In the rows, 128 means zero.
Known rows, with every step that occurs
bekiza-kebu-rikir: [121 128 108 144 126  96 116 101 128 116 146 112 105 121 131 174 134 119
 137 115 133  93 137 104 107 151 142 111 104 115 105 149 126 118 101 126
 136 111 147 127 169]
loke-rikir-kebu-bekiza-lupal: [ 64 161 145 100 164 105 129 151 126 156  98 220 167  49 198  88  87 131
  75 126 134 136 145 174  60  49 152  96 140 143 148 148 125 186 145 156
 129 137 150 103 113]
rikir-namobes-bekiza: [192 124  80 146 118 152 156 117 103  95 105  96 139 171  97 125 150 160
 110 145  92 187 120 130 155 155 131 111 138 121  98  81 114 104 131 106
 111 147  73 161 128]
zokudok-gelor: [148 198 102  91  77 146 177  84 125  80 183 127 121 152 115 143  72 138
 137 163 129  80 142 115 165 139 161 110 106 135 107 109 112 103 153 114
 128 124 153 119 133]
rikir-kebu-bekiza-namobes: [ 91 184 201  94 124 138 174 151 154 110  94 188 131  84 215  76 102  86
  64  93 175  90 114 154 118  33 127 134 138 170 113 108 148 135 167 105
 148 136 169  94  45]
kema-rovez-rikir-namobes-bekiza-lupal: [177 135  76 184 157 139 124 128  86  98  97 124 150 137 142 117 220 172
 143 163  52 159 176  97 123 197 149 145 149 105 121 102 152  99 152 135
 140  82  57 168 158]
rovez-rikir-namobes: [146 152 103 139 152 147 129  89 131 138 143 117 115 130 118 167 198 119
 130 128 129 154 170 149 134 126 167 156 145 123 112 133 145  90 127 122
 131 102  91 158 111]
loke-rikir-netim-gelor-zokudok: [ 84  88 144 159 144 113  93 150  87 227 110 146 115  89 159 113  72 126
 113 106  69 166 121 132  87  66  72 117 125 142 114 169 137 122 117 176
  71 106 112 134 158]
lupal-bekiza-namobes-rikir-loke: [137 103 182  88 153 117 118 149 170 113 131  92 100 146 121 123 117 139
 144 117 141  99 123 132 129 136 122 166 122 109 199 128 143 164 164 134
 130 124 180 117 109]
bekiza-namobes-rikir: [148 185 154 100 110 148 127 147 133  97 145 126 102 126 111 122 123 127
 140 115 125  99  75 118 144 134 148 157 136 135 127 156 115 116 155 104
  98 118 154 110 110]
baki-tomir: [103 122 123  90  93 114 200 123 153  84 173  92 122 141 119 139  95 128
 163 103 180 110  93 101 140 158 126 118 124 156 119 113 115  89 130 122
 131 130 143 127 152]
zokudok-gelor-netim: [123 165 119  85  82 130 139  81 122 111 166 118 104 121 129 125  50 144
 148 165 157  71 119 101 170 141 118 111 130 163 108 111 107  87 108 106
 141 136 150 104 109]
rovez-rikir-namobes-bekiza: [178 120  85 141 167 173 140 102 110 114 125 108 130 164  97 149 186 137
 122 145 100 191 163 126 148 119 154 149 124 112 122  92 144 104 130 107
 120 126  62 180 126]
bekiza-lupal: [149 173 114 112 114 101 148 124 127 115 155 133 138 110 141 129 111 153
 129 136 107 115 113 118 110 147 145 123 145 154 111 157 104 111 144 142
 138 134 117 122 168]
lupal-bekiza-namobes-rikir-netim-gelor: [123  62 179 171 161 147 128 202 146 183 117 116 100 109 119 106 106 161
  99  84  96 128 122 120 139  92  82 187 144 142 174 149 148 140 154 158
 110 108 165 140 104]
gelor-netim-rikir-loke: [121 107 162 112 111 102  72 102 123 153 118 107 129 124 109 116  96  94
 156 145 185 130  92 128 143 165  76 143 139 107 181 124 133 169 105 104
 133 148 154  78 130]
namobes-bekiza-kebu-rikir: [147 101  85 156 135 118 123 116 109  92 130 108 113 153 119 159 122 131
 121 134  97 138 135  93 118 154 135  99  81 111 109 114 121 120 104 115
 125 131 117 149 176]
bekiza-kebu-rikir-loke: [105 124 117 126 147  50  90  93 136 120 132 114 115 127 139 170 143 103
 132 120 139  96 165 119  96 167 144  80 107  89 138 141 145 159 102 137
 145 121 138 104 185]
kebu-rikir-baki: [ 86  92 155  89 115 115 107 157 150  86 146 142 128 152 163 134 122 111
 141 149 135 107 144 143 117 112 156  87  86 134 108 155 108 153 109 159
 159 126 120 137 158]
lupal-bekiza-kebu-rikir-netim: [ 90  40 114 194 180  91  92 147 151 179 140 102 111 111 133 173 124 124
 127 105 103 109 182 119 118 131 115 139 109  96 141 126 153 141 113 187
 148 104 158 145 161]
netim-rikir-namobes-bekiza-lupal: [188 135  62 195 129 144 128  99  90 130 101 120 191 140  69 120 165 153
 131 136  81 176 117 152 135 184 120 132 162 112 144 145 122 152 156 143
 105 160  72 144 149]
kebu-rikir: [103 104 145 127 118 125 123 120 121  87 139 128 126 119 161 130 103 109
 111 147 144 112 133 119 121 133 142 118  99 112 109 124 119 147 121 114
 129 111 149 119 162]
kebu-rikir-baki-tomir: [ 32  72 151  84 112 102 155 167 181  68 163 131 128 158 156 134 130 107
 173 106 169  82 125 129 113 138 158  81  94 158 132 160 115 144 102 182
 157 131 116 138 166]
loke-rikir-namobes-bekiza-kebu: [172 166  29 175 161 117 112 106  96 131  96  97 123 142  73 169 183 167
 121 120  71 186 121 144 111 154 132  65 140  87 113 125 113 116 110 154
  92 139  83 162 154]
loke-rikir-kebu: [ 58 147 154 113 159 135 129 149 112 107 127 155 115  99 159 150  76 104
  94 138 132 128 105 171 111  76 171  94 109 121 129 121 127 163 142 151
 114 116 156 111 121]
namobes-bekiza: [194 119 117 101 100 152 163 135 106  78 136  96 123 172 110 126  88 146
 119 152  99 169 102  94 153 121 119 129  94 133 109  68 109 102 127  88
 109 149 115 150 148]
lupal-bekiza-namobes: [135 129 171 126 133 142 167 114 159  91 144  82  91 126 165 124  80 127
 122 102 144  88 112 131 144  99  89 167 120 158 134 117 127 102 178 152
 153 110 185 135  96]
tomir-baki: [144 134 172  69  70 104 160 137 177  96 176 108 103 177 120 142 110 162
 169 152 126 113  91 118 146 112 151 103 110 149  81 160 102 101 125 116
 130 141 134 123 156]
rovez-kema: [135 165 149  73  79 157 163 113 119 124 173 118 104 138 132 112  96 126
 133 150 124 123 118 109 152 120 127 129 138  89  93  88 126 102 123  93
 130  81 150 124 142]
kema-rovez-rikir-baki-tomir: [ 81 105 151  85  98 131 151 173 171  66 166 125 104 189 161 135 190 118
 212 133 164  85 147  84 126 167 158 141 105 142 141 125 146  86 115 161
 173  71 123 153 158]
gelor-netim-rikir: [140 119 148 128  91 144  90 103 115 152 141 101 121 117 102 125  83 107
 163 139 176 121  75 117 154 151  73 165 138 134 140 132 110 118 101  99
 126 141 158  95 113]
kema-rovez-rikir-netim: [119 118 146 167 130 141  95 166 103 128 130 149 124 127 160 138 170 106
 139 159 107 130 170  81 146 145 144 178 120  85 123  86 174 103 136 130
 134  46 131 135 158]
lupal-bekiza-namobes-rikir: [155 123 174 116 132 162 135 153 158 110 148  86  92 133 114 131 124 155
 144 113 129  91 102 125 144 125 118 190 116 131 159 140 124 120 168 131
 126 117 187 139  93]
gelor-netim-rikir-baki: [127 102 161  91  94 132  83 147 144 155 145 116 114 154 106 128 116 110
 196 146 165 123  81 139 154 139  88 145 128 155 145 161 107 131  91 145
 144 162 134 112 112]
rikir-baki: [146 141 151  65  85 123 151 159 161 100 162 124 112 181 130 141 132 132
 157 142 127 125 117 136 135 116 139 105 109 154  98 136 104 108 117 148
 150 145 120 142 138]
kebu-bekiza: [179 144 145  71  87 137 161 111 151 124 128 137 145 124 152  80 104 131
 105 130 171 150 130 106 125  81 100 127 122 137 104  94 114 116 124  73
 136 135 156 117 113]
loke-rikir-namobes-bekiza: [149 132  67 153 155 146 119 123  88 103  91 110 149 145  99 123 142 164
 110 150  75 201 113 161 125 121 131  73 131  94 118 105 105 141 131 143
  94 140  89 156 145]

Rows
[ 99 103 193 105 117 148 105 126 136 184  91 167 144  84 152  75  85  83
 102 127 216 131 104 138 129  79  77 160 139 150 154 103 140 164 109  71
 146 153 173  75  50]
gelor-netim-rikir-kebu-bekiza
[129 159 122 128  74 157 113  68 106 132 166 125 127 121  88 129  56 117
 172 160 168  67 103 117 179 160 102 147 124 138 148 131 119 127 128 105
 129 141 172  85 111]
zokudok-gelor-netim-rikir
[218 147  46 207 120 143 123  85  99 140 109  80 144 168  30 172 198 134
 152 111 101 171 110 133 152 187 115 125 140  82 132 127 130 112 125 113
  93 161  89 152 132]
netim-rikir-namobes-bekiza-kebu
[119 137 181  76 114 141 169 146 144 132 111 173 137 103 176  91  94 112
  73 129 171 134 140 136 115  57 132 125 121 151 112  81 139 139 136  88
 144 137 159 112  74]
rikir-kebu-bekiza
[162 142  67 151 183 137 141 106 104 136 124 134 150 125 110 145 184 162
 121 139  70 187 176 135 116 138 169 145 157 134 126 133 135 108 140 145
 125 137  40 179 148]
rovez-rikir-namobes-bekiza-lupal
[214 149  43 167 126 123 142  96 113 125 114  78 119 172  70 170 189 163
 135 110  81 170 125 116 135 175 132  99 144 114  89 102 119  71 105 121
 116 150  74 159 139]
rikir-namobes-bekiza-kebu
[102 161 158  87 137 106 170 144 144 153 109 196 160  73 195  83 106 133
  81 121 145 122 148 144  87  75 152 121 141 173 123 127 131 151 144 118
 147 145 136 106  91]
rikir-kebu-bekiza-lupal
[113 142 136  88  74 147 104 114 137 133 172 145 128 160  86 130  90 121
 199 165 159  63 115 140 173 144 121 118 119 151 145 162 106 139 107 145
 151 161 142 103  98]
zokudok-gelor-netim-rikir-baki
[134 163  82 162  99 151  97  62 108 149 131 117 145 116  72 133 128 127
 158 154 159  83 125 149 183 187 114 127 165 122 133 141 127 121 123 123
 132 140 123 103  84]
zokudok-gelor-netim-rikir-namobes
[182 152  59 154 139 116 156 119 101 116 104 113 167 137 113 119 156 178
 114 141  57 177 130 136 126 169 140 109 163 134 113 124 111 115 143 146
 116 153  49 157 150]
rikir-namobes-bekiza-lupal
[ 89  67 130 191 138  80  96 129  99 233 123 131  95  90 166 150 124 115
 120  86  74 117 161  92  84 110  83 131 119 151  87 183 157  97  85 157
  98 101  99 138 175]
bekiza-kebu-rikir-netim-gelor-zokudok
[207 148  78 124 102 123 161 114 113 107 150  84 100 176  83 168 117 150
 139 128  88 159 109  84 138 151 119 115 108 127 101  97 111  78 111 107
 116 149 115 152 160]
namobes-bekiza-kebu
[135 151  46 166 176 111 110 124  83 123  90 136 174 112 118 116 148 183
 109 142  45 191 128 166  96 143 147  76 159 106 127 145 101 152 147 180
  99 148  58 153 165]
loke-rikir-namobes-bekiza-lupal
[134 134 182  62 124 159 141 179 141 150 116 183 143 119 134  95 126 131
 106 141 161 144 131 132 121  91 159 147 118 124 142 109 134 164 124  51
 117 138 158 111  60]
namobes-rikir-kebu-bekiza
[ 87 158 164  85 174 127 156 137 141 165 125 216 148  64 200 108 132 109
  83 117 151 133 188 144  81  48 172 161 133 163 151 141 156 152 145 118
 157 125 125 125  90]
rovez-rikir-kebu-bekiza-lupal
[ 69  41 168 172 137 112  99 146  90 209 113 147 117  87 185 102  81 104
 103 114  80 127 151 112  94  84  86 140 108 155  99 157 158 130 105 153
  98  97 101 130 168]
kebu-rikir-netim-gelor-zokudok
[124 135  70 187 146  90  98  81 131 136 123 106 119 119 114 177 198 123
 117 102 122 120 157 143 110 173 151  88 146 103  91 157 131 109 100 145
 134 106  98 134 149]
bekiza-kebu-rikir-namobes
[ 60  68 151  85  90 119 123 159 170 141 159 108 123 159  99 125 118 102
 218 107 216  99  67 129 137 162  89 126 133 174 165 164 107 119  85 165
 151 165 128 109 125]
gelor-netim-rikir-baki-tomir
[138 118 130 129 124 137  98 190 119 162 145 149 137 137  75 139 142 128
 139 145  97 156 119 116 144 145 163 155 131  98 136 125 129 137 121 109
  85 118 124 126 140]
namobes-rikir-netim
[130  81  87 169 152 144 115 123  93  87  94 112 153 147 126 117 153 134
  97 153  93 168 146 131 134 151 142  93 117  98 107  93 123 149 124 116
 120 128  74 156 145]
kebu-rikir-namobes-bekiza
[ 78 144 166  86 146 138 134 151 128 139  91 191 148  82 189  89  91 111
  69 134 163 152 133 170  88  33 135  95 114 122 143 111 127 178 137 117
 127 131 170 102  87]
loke-rikir-kebu-bekiza
[118 102  72 178 168 108 119 124  92 101  87 135 174 114 145 108 152 157
  95 148  66 161 158 144 101 161 153  94 143 121 116 137 115 160 128 157
 129 135  53 152 168]
kebu-rikir-namobes-bekiza-lupal
[169 152 104 171 103 157 117  86 119 135 123 101 152 136  75 144 173 117
 142 128 143 146 119 162 156 168 123 146 158  96 125 143 131 125 146 118
 113 126 124 126 118]
netim-rikir-namobes
[117  42  94 203 155 104 109 171  97 167  96 134 130 129 116 139 103 146
  76  99  71 162 147  87 114 116  97  99 112 119 127 118 146 144  80 144
 107 129  98 156 188]
namobes-bekiza-kebu-rikir-netim-gelor
[188 111 115 125 130 119 153 103 167 141 176  51  80 153 102 183 112 160
 151 104 129 111 138 105 126 149  90 152 112 137 128 115 118  77 123 143
 151 127 173 152 139]
lupal-bekiza-kebu
[159 110  80 185 143 127  92 114  84 169  83 111 171 104  86 104 143 152
 139 138  97 169  98 143 138 188  93 143 185 136 145 141 116 134 114 134
 114 174  59 130 127]
gelor-netim-rikir-namobes-bekiza-lupal
[ 87 108 100 189 158  79  86 141 121 162 136 143 121 103 130 175 142  89
 120 104 107 112 160 115 114 147 152 109 121  99 113 143 148 138  99 158
 129 106 125 120 178]
bekiza-kebu-rikir-netim
[133 175 172  83 128 102 113 137 142 100 125 131 119 137 122 119 142 115
 139 122 134 109  98 132 131 146 153 136 138 113 164 151 137 161 149 112
 109 127 152  94 123]
bekiza-namobes-rikir-loke
[115 137 168  88 126 153 137 179 123 121 149 145 108 134 105 148 122 127
 123 146 128 127 112 134 133 129 189 153 121 126 130 120 124 145 133  87
 106 124 146 115  97]
namobes-rikir-kebu
[108 125 166 155 138 129 118 208 121 165 111 159 112 102 119 103 123 133
  94  84 100 127  96 114 137 108 116 158 158 140 146 164 143 140 133 139
  85 115 139 117 118]
bekiza-namobes-rikir-netim-gelor
[ 97 149 177 116 150 126 136 158 129 131  96 208 144  78 232  79 160 122
 106 151 145 108 188 103  89 104 156 171 136 138 139 112 171 137 150 115
 176  69 147 119 105]
kema-rovez-rikir-kebu-bekiza-lupal
[ 90 182 195 107 143 149 135 179 133 100 131 162  97 110 144 138 126 100
 106 113 132  83  80 147 138 101 182 163 138 147 135 144 138 145 168 111
 111 114 159 107  68]
bekiza-namobes-rikir-kebu
[112  54 133 140 164  68 106  98 168 131 139  77 102 132 135 169 129 127
 146 115 140  89 187 117 102 155 106 109  93  92 168 121 151 168 116 155
 164 116 174 128 167]
lupal-bekiza-kebu-rikir-loke
[131  71  86 195 175 106 115  82 156 152 128  62 110 123 117 174 186 148
 129 107 124 105 184 141 114 172 121 116 130 102 125 139 137 114 117 169
 160 101 133 164 137]
lupal-bekiza-kebu-rikir-namobes
[196 118  81 183 111 174 122 102  95 109 101  93 167 168  56 124 163 129
 132 144 112 189 109 141 164 169 112 141 129  90 141 102 133 138 147  98
  92 154  92 145 130]
netim-rikir-namobes-bekiza
[ 83 109 134  58  88 111 185 166 188  85 178 110 117 188 123 143 124 129
 188 101 167 106  99 124 128 141 140  98 117 176 129 140 108  96 111 177
 150 151 113 136 152]
rikir-baki-tomir
[155 129  62 169 101 175 115  70  79 123 115 106 157 158  48 116 104 143
 153 167 122 124 120 131 192 176 105 129 141 115 146 104 120 131 122 105
 112 164  98 124  97]
zokudok-gelor-netim-rikir-namobes-bekiza
[120  53 130 122 142 105 117 146 190 131 165  89  89 162 131 177 145 144
 173 115 126  84 170 135 103 126 122 110  84 131 140 165 121 135 100 197
 185 124 149 165 152]
lupal-bekiza-kebu-rikir-baki
[ 44 184 185 100 164 132 137 152 134 113  79 204 136  65 219  77  89  85
  55  98 162 112 105 182  91   8 134 102 134 143 141 132 140 171 169 143
 131 122 183  93  59]
loke-rikir-kebu-bekiza-namobes
[140 124 118 164 109 136  73  94 113 173 105  94 132 111  85 120 154 117
 150 130 169 141  91 153 158 179  83 145 176 123 130 140 123 116 104 115
 124 138 116 110 100]
gelor-netim-rikir-namobes
[148 131 153 120  95 119 112  93 128 115 135 118 154 145  98 140 114  91
 155 145 160 127 110 136 140 153 110 136 111  81 166 121 144 179 142 112
 120 139 163  92 155]
netim-rikir-loke
[172 181 165  76  98 152 130 148 148 126 110 166 138 112 140  67 145 124
 113 108 159 124 100 111 126  94 119 157 137 133 135 140 118 133 148  70
 113 131 169 107  79]
kebu-bekiza-namobes-rikir
[147 189 164  86  98 137 155 114 151 110 110 155 136 105 193  68 111 103
  90 103 169 112 105 120 126  67  92 136 137 156 104 120 126 112 153  98
 138 135 168 106  86]
kebu-bekiza-namobes
[ 73 181 207  96 166 160 161 134 155 134 106 206 118  74 213  99 132  65
  69  96 187  96 162 150 109   6 158 173 120 163 139 114 175 131 163 102
 160 111 159 117  38]
rovez-rikir-kebu-bekiza-namobes
